Each row comes from the steps of one path. Every step used is in the known rows, and no mark comes twice. Write the path behind each row, first mark first.
Known rows:
nozuz-dovegos-tatediv: [ 37   5  13  -4 -11 -27  10   3  17   7 -13  23   6  20   3  29  21 -17
   0   3   5   3 -20 -28 -12 -13  -4 -22  12 -18  41 -24  -5   2]
bigim-dovegos-tatediv-demuf: [ 14   4  -9 -27   7  -8  -4  18  10  -4  21  30  26  30   3  -5  13 -27
  15   3  22   6  -5  -7  15   8   2 -14  34 -22  27  -6   2  -4]
bigim-demuf-rufesov: [ 28  -4  20  -4   1   7 -16   5  28  -3  25  13  -4 -37 -38 -16 -25   6
  12   5  24 -18  -4  37   7  12   6 -25 -29 -15 -28   8 -10  14]
zogedav-demuf: [-29  -8   4   1 -18   1   4 -20   1   0  10  -2 -18 -14   3  13  20 -14
   3   9  20  29   1  -5  -5   2   4  -1 -15   2  -7  11 -17  -9]
tatediv-demuf: [-18   9  -5  -2  11  31   0  -6 -10 -23 -10   3   2   9  10  -3  12  -5
  -1   1   4  14  -9  18  -1  -1   7  -2 -24 -10  -3  17 -10  -8]
sevi-zogedav-demuf-bigim: [-52 -14  15   5 -20  25  28 -20  24  -6  16   8   4   1  -9  36   5 -24
   5 -12  24  -4   6 -12  36  -5 -17 -12 -24   8 -21  15 -19 -35]
nozuz-dovegos: [ 26   3  19   2 -15 -20   8  -6  -2  10 -18  19  -7  12  12  20   4 -16
  -8   3   0  -1 -15 -15 -14  -6   2 -10  -3   1  36 -13  -5   3]
tatediv-demuf-zogedav: [-17  14  -1  -8   1  41  12  -5 -10 -39 -30  -2   5  15   6  -2   3  -7
  19   0  -3   1   3  11  27  -2 -27 -15 -28  16  -1  20 -17 -22]
sevi-rufesov-demuf-zogedav: [-25  14  17 -14 -27   8  32   6  67 -17 -18   3  -2 -27 -32  -9  -5 -12
   0  -7  28 -25  -8  20  33 -11  -7  -7  12  24 -13  15 -14 -19]
zogedav-demuf-bigim: [-25  -5  13  11  -9   5  16 -16  19   1   6  -5 -19   8   6  14 -12 -33
   6  20  18  15   2 -12  13   6  -7 -14 -35   0 -26   3 -23 -12]
demuf-tatediv-dovegos-zogedav-sevi-rufesov: [ 44  19  17 -10 -31 -27 -12   2  25  34  -2 -32 -12   4  15 -23 -23 -35
  31  25   8 -29  40   7  15  33  -5  27  15  -1  16  -1  -7 -22]
dovegos-rufesov-demuf-zogedav: [ -9  38  26 -37 -20  14  19 -19  49 -15  -6 -16 -21 -33 -25 -15 -17  -8
  18  12  18  -5  -4   2  26  -2   6 -13   7   0  20  33 -10 -18]
sevi-zogedav-demuf-rufesov-dovegos-bigim: [-31 -10  12 -11 -28  22  37 -22  24   0  22  31  19  -8 -12  25  11 -19
   7 -23  38  -3  31  13  16  -6 -10 -30  -5  13 -20  25  -9 -11]
rufesov-dovegos: [ -4   4 -14   3   3 -34  14  13  -2  19  23  31   9  19  20   3  10   2
 -12 -10  -5 -14  11   6  -8   2  -3 -24  24   4  11  13  -2   4]
nozuz-dovegos-rufesov-demuf-tatediv: [ 24  36  41 -35 -31 -26  11 -20  40   9 -11   1 -33  -5   0   3 -14 -35
   4  18  15  -9 -13  -8  -6   2  29  -3   5  -9  61  13 -11 -11]
tatediv-demuf-rufesov: [  9  10   8  -1  14  41   8   8   5 -28  -8  13  14   3  10 -22  -4  -1
  -2  -7  16  10   8  37  -7  -3  -5 -21 -39 -10 -24   2 -12  10]
zogedav-demuf-tatediv: [-19  -1  10 -20 -26 -16  -3 -16   8   1   9 -14 -29   5   9   5   2 -34
  19  16  17  10  21  -4   2  19   5  14 -15  12   9  14 -22 -26]
tatediv-demuf-zogedav-dovegos-bigim: [ -6  18  17 -24 -17  35  12 -27 -20 -28 -39  -3   3   0  -5  -2 -18 -25
  29  11   4   4  17  12  50   9 -13  -8 -19  35  17  29  -3 -14]
sevi-rufesov-demuf-zogedav-dovegos-tatediv: [-13  16  27 -22 -36  -7  29   8  68 -10 -16   8   4 -37 -40  -6  -1 -14
   6  -4  34 -21  -4  14  49 -11  -8 -11  27  26   8   8 -10 -19]
sevi-rufesov: [ -4  -9  -6   2 -16   7  24   5  56  -3  -6  10   1 -18  -3  -5   2 -10
  -7  -6  24  -8   7  12  -2  -9   5  -1  15  -7 -29 -15  -2   6]
bigim-dovegos-zogedav-sevi-rufesov-demuf: [ -3  -5  21 -20 -23  -6   1   0  37  35  24  14  14 -15  -7 -19 -19 -26
  24   7  27 -23   3  12  34  -6   8  -3  38  -6  43  18   9  -4]
zogedav-sevi: [ -8 -10  20   8 -29  -6  -7  17 -12  29  -3  -5 -11 -24  11 -25 -18  -5
   1   4   2   5 -14   3  18   6   2  -5 -17 -10  33  10  18   9]
tatediv-dovegos-rufesov-demuf: [ 33  56  22 -11 -15 -24  -7  -6  23  18   8 -23 -19 -30 -13 -27   0 -12
  -4  28  22  11  -5   2  -2  35  23  12  24 -16   5  15  -6  -7]
tatediv-dovegos-zogedav-sevi-rufesov: [ 38  15  15  20 -25 -10  -8  -5  15  41  -1 -24   5 -24   7 -18  -2  -9
  14  22  12  -5  18   3  10  17  -8  11  17 -16   0  -2   1   0]
rufesov-demuf-zogedav: [-26  30  30 -18 -13   2   9   2  15 -17 -15  -8  -3 -12 -38  -4 -11  -2
  10  -3   6 -22 -20  10  44  -3 -14  -8  -3  39  20  37 -15 -32]
rufesov-demuf-tatediv-dovegos: [ 10  52  33 -24 -14 -43 -20  11  11  14   7 -24 -18   4 -25 -20 -14 -25
   1  16  12 -23  -8  16  19  40  17  28  10  24  26  30 -16 -36]
nozuz-kini: [  2 -22   1  -9   3  -4  -3 -20 -10  10   2   6  -6  22  30   9   5 -21
  -8   7  -9   3  -7  15   3  13  -7  26  -6  -7  11   3 -18 -12]
rufesov-demuf: [-28  26  23 -11  -4  -9  -3   2  15   0   7  -3  -5 -16 -34  -4   0   1
 -12  -1  13  -9 -32  16  14  -1  18   4   1  15  17  34  -7 -18]
bigim-demuf: [  2  -5   6  -4  -1  -4 -24  -8  13   1  23   3 -15 -30 -39   3  -9   2
  13  12  13 -13 -22  17  10  15  18  -5 -14 -17  -6  23  -8  -2]
rufesov-dovegos-bigim-demuf: [  5   5 -10 -15  -5 -24   5 -20  13  21  24  27   0   7 -23  11 -15 -21
  11  12  12 -22   6  17   4  18  25 -27  18  -6   3  41   6  12]
tatediv-dovegos-zogedav-sevi: [ 40  19  17  19 -17 -12 -20  -6 -14  43   2 -27   5 -15   8 -15  -4  -5
  20  24   1  -1  13  -2  12  21 -10  12  10 -13  15   6   1  -3]
rufesov-dovegos-tatediv-demuf-zogedav-sevi: [ -8  10  -9  -6  -8 -17  20  27   6   7   7  30  21  24  18   0  19  -6
   8  -8   0  -8  -1   3  21  -3 -25 -47  12 -10  34  20  -4  -8]
demuf-tatediv-dovegos-bigim: [ 54  36  11 -28 -19 -34 -15  -8  -1  19 -10 -30 -15  30   0 -16 -33 -51
  27  32   5 -18  38  -2   8  55  10  31  15  14   8   6   0 -17]
bigim-demuf-zogedav-sevi-rufesov-dovegos: [ -7 -10  12  -5 -35 -11   4  12  33  11   8  15 -15 -42 -28 -14 -24  -8
  23   6  17 -35 -10  22  47  14 -12 -33  -9   2   7  31  -6  -6]
sevi-zogedav-dovegos: [-24  -8  26 -10 -30   5   9 -12  -8   6   8  15  14 -28 -15  20   5  -1
   2 -25  11 -13  15   1  50  -3  -7   6  13  31  26  15   8 -20]
demuf-zogedav-sevi-rufesov-dovegos-tatediv: [ -3  -5   8  -5 -41  -9  34  30  38   8 -16  14   8 -11   6 -15  -9 -15
  21  -6  10 -22  11  -3  46  -6 -41 -39  13   9  20   2   1  -7]
zogedav-dovegos-bigim-demuf-tatediv: [ 24   6  35 -41 -36 -22 -21 -36  -3  20  -1  -6 -22 -30 -37  -4 -49 -39
  35  30  15 -16  21  14  46  37  34  15   5  26  34  30  16   1]

Which path is each row?
[ 25   7   2 -37 -11  -9   5  -3  27  13  27  18  -3  -3  12 -23 -17 -28
  16  14  23   5  16  -9   7  13  17  -6  43 -22  28  -3  11  10]
bigim-dovegos-rufesov
[ -5   4  -1 -10 -19  24  22  18  39 -22 -22   4  15  -1  -4  -4  14 -15
  21   0  20   2  -7   2  32 -11 -25 -28  -5 -20   9  -1  -6 -14]
dovegos-tatediv-demuf-zogedav-sevi-rufesov
[-19  17  18 -25 -26 -15  16   9  73  -2  -1  -3 -14 -15 -23 -16 -11 -27
  -3   0  30 -31  -2  27  15   5  21  14  16  12  -2  14 -14 -21]
sevi-rufesov-demuf-tatediv
[ 32   1   5   2  12   3  22   7  26  12  23  30  33   8  14  -9 -11  12
  10 -12   7 -27  46  30 -11 -18 -23 -45   5  -2 -16  -2 -10  19]
demuf-rufesov-dovegos-zogedav
[  2  22  31 -44 -33 -11   8   7  30  17  17   8 -11 -24  -8 -39 -33 -32
  24  14  28  -8  -3  -1  44  16   9 -14  32  -2  57  26  10  -7]
bigim-dovegos-rufesov-demuf-zogedav-sevi
[-11 -17  15   9 -42   0  13  21  33  26  -8   3 -11 -40   9 -31 -16 -14
  -5   0  21  -1  -9  14  17   0   5  -5  -4 -16  11  -3  17  14]
zogedav-sevi-rufesov
[ 19  11  29 -26 -32 -11   2 -22   8  15   1  -2 -21 -49   2 -17 -18  -8
  10  16  12  14  23  -2  23   9  20   3  19   3  36   4  14  12]
zogedav-dovegos-rufesov
[-18  -4  27 -22 -37  15  14 -33  -4   7  -4  10  16 -23 -27  24 -12 -19
  14 -13  18 -13  22  -1  53   3   4   6  15  33  22  26  19 -15]
sevi-zogedav-dovegos-bigim
[  7  11  -1   0  20  32  17  -1  11 -13   8  28  28  16  20  -8   3   5
   6  -9   9  -7  26  42 -10 -15 -12 -38 -21 -11 -15  15 -18   8]
tatediv-demuf-rufesov-dovegos-zogedav
[-20  -5 -12   4  -1 -13  16 -28  10  24  32  18  10  13  18  27  24   0
  14   2   3  -7  29   2  -7 -17  -8 -25  20  -2   9  29 -19  -8]
rufesov-dovegos-zogedav-demuf
[ 33   7  21 -13 -22  -8  13 -33   3  12 -31  12  -6  18  -4  25 -16 -40
   7  17   7   0  -5 -15  -9   1  18  -9   1   3  32   1   9  13]
nozuz-dovegos-bigim
[ 26  -3  -6 -25   1 -27  -3  23  17  11  28  27  25  24  -4  -4   5 -24
  16   2  19  -3   2 -17  15   9  -2 -12  49 -16  30 -17   7   1]
bigim-dovegos-tatediv
[  2  -1  10 -11 -10   7 -12  -9  13 -16   3  -3 -12 -25 -42   4 -19   0
  33  10   7 -27 -10  11  39  14 -14 -17 -19   9  -5  25 -16 -17]
bigim-demuf-zogedav
[ -1 -13  14   8 -14  21  -5 -21   4  27   1 -18   8 -16   6   1 -13   2
  32  10  -4 -11  10   2  18 -19  -9  -6  -6 -16  31  18   6  -2]
dovegos-zogedav-sevi
[ 25  -2  10  -3   3 -14  -6  14  27   8  39  33   3 -25 -26 -13 -19   8
   4  -1  20 -27   3  41   1  13   5 -41 -14 -15 -21  15 -12  18]
bigim-demuf-rufesov-dovegos
[  4  32  19 -18 -28 -28   8  14  65   9  -2  -9 -15 -15 -22 -22  -8 -30
  -5   8  33 -26   1  25  14  22  18  21  23  13  -7   9 -15 -23]
sevi-rufesov-demuf-tatediv-dovegos
[-55 -15   7  -2 -27  22  19 -23  10  -6  17   9   5 -15 -11  35  30  -7
   3 -22  25   8   4  -6  21  -9  -9  -3  -9  10  -6  22 -13 -32]
sevi-zogedav-demuf
[ 17  30  36 -22 -26 -16  15 -22  36   9 -10   9 -25 -17  -5   7  -4 -20
  -6  15  18   4 -25  -9 -10  -8  28 -12   7 -15  51  12  -7   0]
nozuz-dovegos-rufesov-demuf
[-24  29  32  -2   5  -6   9   6  33   1   3  -6  -6   7 -29  -2 -33 -20
  -8  11  10 -23 -31   8  32   3   8 -10 -19  12  -1  25 -15 -21]
rufesov-demuf-bigim
[-24   4  34 -12 -50 -16   6  25  47  28  -5  -7 -22 -37  -7 -37 -28 -27
  -1   4  27 -19 -16  25  30   9  17   6  -4   0  31  21   8  -9]
zogedav-sevi-rufesov-demuf-tatediv
[ 52  33  13  -9 -17 -12 -17 -22  -3  11  -9 -21  -8 -11 -40  -7 -25 -31
  30  36  17  -9  10   1  26  53   4   5   7   7 -16  20  -1  -5]
tatediv-dovegos-bigim-demuf-zogedav
[ -3  15 -20 -10   7 -14  23  19  12 -11   8  33  27  36  12  13  28  -4
   7  -9   0 -11   7   1  12  -6 -26 -46  21  -6  17  15 -13 -12]
rufesov-dovegos-tatediv-demuf-zogedav
[ -3  -7  18   0 -17  13  13  -5  16  -5  12   7  -5 -22   3  -8   4 -10
   4   1  32  25  19  16 -10  -1  -7 -21 -30   2 -29  -4 -19   8]
zogedav-demuf-rufesov
[ -3   8   3 -11 -10  21   9  17  11 -20 -19  -1  15   8  -3   0  13 -10
  25   2   8   6 -11  -5  33  -6 -29 -28 -13 -16  24   7  -5 -16]
dovegos-tatediv-demuf-zogedav-sevi
[-34 -14  18  -1 -26  30  26 -11  21 -10  19  18  14 -22 -11  20  18  -5
   3 -29  36   4  19  10  17 -12 -19 -18 -21  11 -25  10 -15 -19]
sevi-zogedav-demuf-rufesov
[  1   9 -12  -9  13  15   2   7  16 -22  -1   5  18  18  -6  12  30  -5
   8   1  11  14 -13  -2   2  -8  -3 -17  -1 -32   5   0  -8  -9]
dovegos-tatediv-demuf
[-27  12  13  -8 -20   0  22   5  67  -2  -3   6  -5 -30 -30  -9   3 -10
 -16  -5  35 -15 -17  25  10 -10  19   1  15   4 -15  11  -9  -8]
sevi-rufesov-demuf
[ -6  -4   8   2 -14  -9  20   2  15   8  26  28   0 -10  14  -5  10  -8
  -4  -5  28  17  26  19 -14   0  -9 -36 -14   3 -22   4 -20  10]
zogedav-demuf-rufesov-dovegos
[ 12   1   5 -27 -13  -3   1  28   4   0   8  23  23  20   7 -18  -3 -32
  30   3  19   1  -4  -9  42  11 -19 -24  23 -12  46   0   6 -10]
bigim-dovegos-tatediv-demuf-zogedav-sevi
[ 35  60  26 -15 -21 -16   0  -6  22   7  -3 -27 -18 -27 -17 -26  -7 -14
   9  26  18   4   3  -2  17  35   2   5  21   1   7  17 -11 -16]
tatediv-dovegos-rufesov-demuf-zogedav
[ -8  -7  19  -2 -45  13  26  17  26   0 -32  -4  -5 -27   2 -24 -25 -14
  21  -2   9 -17   9   2  49  -3 -36 -20  -9  19  11   3   3  -7]
demuf-zogedav-sevi-rufesov
[ 17   4  28 -25 -30  -9  -3 -32 -16  18 -16   0  -5 -23 -17  -2 -31 -29
  17  19  10   5  22   2  35  17  20   9  15  30  28  15  25  13]
zogedav-dovegos-bigim
[  8   5 -20  -3   6 -39  15  23  18  16  28  35  22  28   6  15  26   1
  -5  -9   1 -11   6  -6  -5  -4  -9 -37  39 -16  17   1  -2   1]
rufesov-dovegos-tatediv
[ 28  12  14   1   1  -5  17   2  22  -8 -21  22   7  39  12  30   7 -32
   0  12   6   2 -26 -21  -2 -10  -6 -31 -18 -26  28 -19 -14  -4]
nozuz-dovegos-tatediv-demuf-bigim
[-15  -9  10   8   2  28  13 -47  27   6   8 -18   3   9   2  33  -7 -19
  35  24   8  -4  22 -10  14 -20 -15 -12 -21  -8 -18  11 -25 -18]
dovegos-zogedav-demuf-bigim
[-25   6  15 -11 -36  -6   6 -15   6   5  18  -8  -5   0  -3  22  20 -28
  14  -7  24  -4  24  -6  24  24 -10  17  -1  18   0  19 -20 -47]
sevi-zogedav-demuf-tatediv-dovegos
[ 10   0   6 -23  -9  12 -11 -40  17   5   2  -6 -11 -16 -51  10 -32 -28
  29  27  21 -10  -5  12  13  22  35  -4  -7 -11 -10  35  10   9]
dovegos-bigim-demuf
[  7  23  18 -43 -13 -14   3  -2  36  13  31  15  -7 -13 -11 -26 -17 -29
  10  14  32  -2  -4   0  16  13  30  -4  43 -13  39  19   6  -2]
bigim-dovegos-rufesov-demuf
[ 22  -3  10  -3  16   4  10  -5  28  15  17   8  20  42  10   6 -47 -40
  29  21   2 -31  19 -14  36   0 -17 -17   7  -5  -2  -9  -7  -7]
demuf-bigim-dovegos-zogedav
[ 51  31   9  -3 -13 -19 -26 -22  -3  23   3 -18 -10 -14 -38  -7 -19 -30
  18  37  20  -1   2   6   7  54  24  12   9  -9 -17  18   5   4]
tatediv-dovegos-bigim-demuf
[ 10  17   0 -10  10  27  21   0   9 -14  -2  30  20  19  12 -16 -10 -15
   0  -4  17   0  22  40  -9   2   3 -37 -21  -7 -20  18  -5  19]
tatediv-demuf-rufesov-dovegos-bigim
[ 48  32  11 -15 -14 -43 -21  13  -5  17   1 -26 -15  24  13 -20 -16 -32
  15  21  -2 -18  29  -1   6  51  -2  30  12  12  11  -4 -11 -24]
demuf-tatediv-dovegos
[ 17   0  11  -4  10 -12  11  17  20  13  15  16   9  39  12  -8 -48 -43
  10  17   6 -22   5 -14  33  16 -11 -16   3   1  -4 -16  -2  -2]
demuf-bigim-dovegos
